Known rows, with every step that occurs
L > A: [-10   3   1   5   0   0 -14  23 -43  -1   5  -2 -60  -9   9  -9   1  27
 -35]
V > Q > R > A: [-15 -18  -8  26 -13  -4   2  28  83 -14 -34  28 -16 -25  29  -8 -12 -46
 -19]
L > A > E > R: [-19  17 -20  11 -18  -6 -23  35 -30  -6  -6  14 -81 -24   4 -19  16  -1
 -31]
R > A > L: [ -8  -4  -6  -1 -30  19  -4  10  31   4 -12 -11 -54 -10  20 -35   3 -42
 -26]
A > L > Q: [-31   6   5  17 -15  24  -4   5  -6  -4  -4   6 -43   7  14 -55   7 -17
 -44]
E > R > Q: [-17  -3 -25  13 -41   7 -14  22  39   9 -17  15  -6 -19   5  60   2 -54
  -2]
L > Q > R > A > E: [-17   3  -3  33 -20  -6  -6  22  51  -4 -26  10 -20  -2  47 -34   2 -25
 -40]
V > Q > R: [-25 -17  -8  30  -4  -4   1  26  62 -17 -30  41 -11 -18  13   1 -10 -29
 -22]
L > Q > R > A: [-12  -1   8  32 -17  -7   0  18  51  -1 -21   6 -12   5  52  -4  -5 -19
 -35]
Q > D: [ -5  -6 -18  24 -23   7  -4  24   6  10  -4   7  13 -13  19  27  14 -10
 -20]
E > A > Q > D: [-31  11   9  22 -22  10 -10  32   3  -5  10  17 -21 -10  32  -7  46 -34
 -10]
Q > L > D: [ -5 -13   5  38 -18   0   2   7  -8  10  12  13  -3  -5  27 -30   1   5
 -24]
Q > R > A > L > D: [ -6  -6   2  30 -35 -10   0  21  63   1 -16   6 -45 -15  51  10   5 -46
 -40]
R > A > Q > L > D: [-10 -11   8  26 -30  16  -2  16  36   8  -6   6 -14 -11  49 -66  14 -34
 -28]
E > R > A > L > D: [-11   3 -11  15 -58   5  -4  18  48   8  -2  12 -67 -23  38  19   4 -47
 -13]
V > Q > R > A > E: [-19 -13 -21  26 -16  -2  -4  32  83 -18 -41  31 -23 -32  23 -37  -4 -53
 -24]
E > R: [-19   1 -16  12 -31  -2  -7  18  29   5  -6  30 -36  -6   0  57  -4 -13
   0]
R > A > Q > L: [-12  -9   4  19 -20  16  -3  17  39   6 -16   7  -9  -6  33 -61  13 -45
 -23]
V > Q > L > A > E > R: [-24  -1 -12  32  -5  -3  -9  34   4 -15 -17  30 -33 -36  14 -62   3 -38
 -20]

Rows
[-26   5 -42  13 -40  11 -23  26  32   1 -25  21 -24 -26 -10  -9  17 -54
 -14]
A > E > R > Q
[-20   2 -34  31 -46   5 -19  25  20   5 -14  20 -13 -32  12 -26  21 -54
 -19]
A > E > R > Q > L > D
[-31   6   9  30 -14   5  -1  13  17  -7 -15  12 -36   6  28 -27  10 -33
 -50]
A > L > Q > R
[-18   7   6  24  -9  12 -15  38 -37  -1  -1  10 -32 -19  33 -30  32  -2
 -48]
L > A > Q > D
[-25   6  17  26   1  -4 -13  36 -12  -9 -13  21 -49 -10  29 -17  22  -8
 -51]
L > A > Q > R
[ -6  -8  -4  22  -8   5 -16  24 -24   9 -13 -19  13 -19  18 -17  11 -53
 -29]
R > Q > L > A
[ -8  -3 -27   0 -29  12 -14  16  38   2 -19   0 -44 -17  10 -56   5 -22
 -21]
R > A > E
[-21  -3  -2  19 -32  21  -4   5  -6   0  11   9 -58 -10  18 -37  11  -4
 -43]
A > L > D
[ -5  -1   8  24   7  -9  -6  20 -45   4   4  -2 -24  -5  17 -29   4  -1
 -29]
Q > L > A
[-36  18  16  14 -16   9  -8  14 -14 -10  15  -2 -68   3  25 -31  25 -28
 -20]
E > A > L > Q
[-15  -8   0   6 -26  24  -7  16  47   3 -16  11 -28  -7  26 -45  10 -29
 -24]
R > A > Q
[-21   0   8  36  -7  -8  -1  16  31  -4 -17  20  -6  11  36   6  -4  -2
 -36]
L > Q > R
[ -8   0 -15   7 -44  -3  -5  20  55   9 -11  14 -42 -14  22  45  -7 -34
   4]
E > R > A
[-17  11 -16   6  -4   2 -22  28 -46  -7  -6   5 -73 -18  -1 -55  15  17
 -41]
L > A > E
[-30  19  13  23 -24   7  -7  22 -16  -7  15  -4 -48  -5  39 -20  34 -39
 -23]
E > A > L > Q > D
[-20 -18  -6  28   1   9   2  16  23 -10 -16  28   6 -17   5 -51  -9 -28
 -11]
V > Q > L
[-18   8  -6  14 -47   7  -4  19  47   4 -11   9 -55 -12  36   8   1 -53
 -14]
E > R > A > L > Q
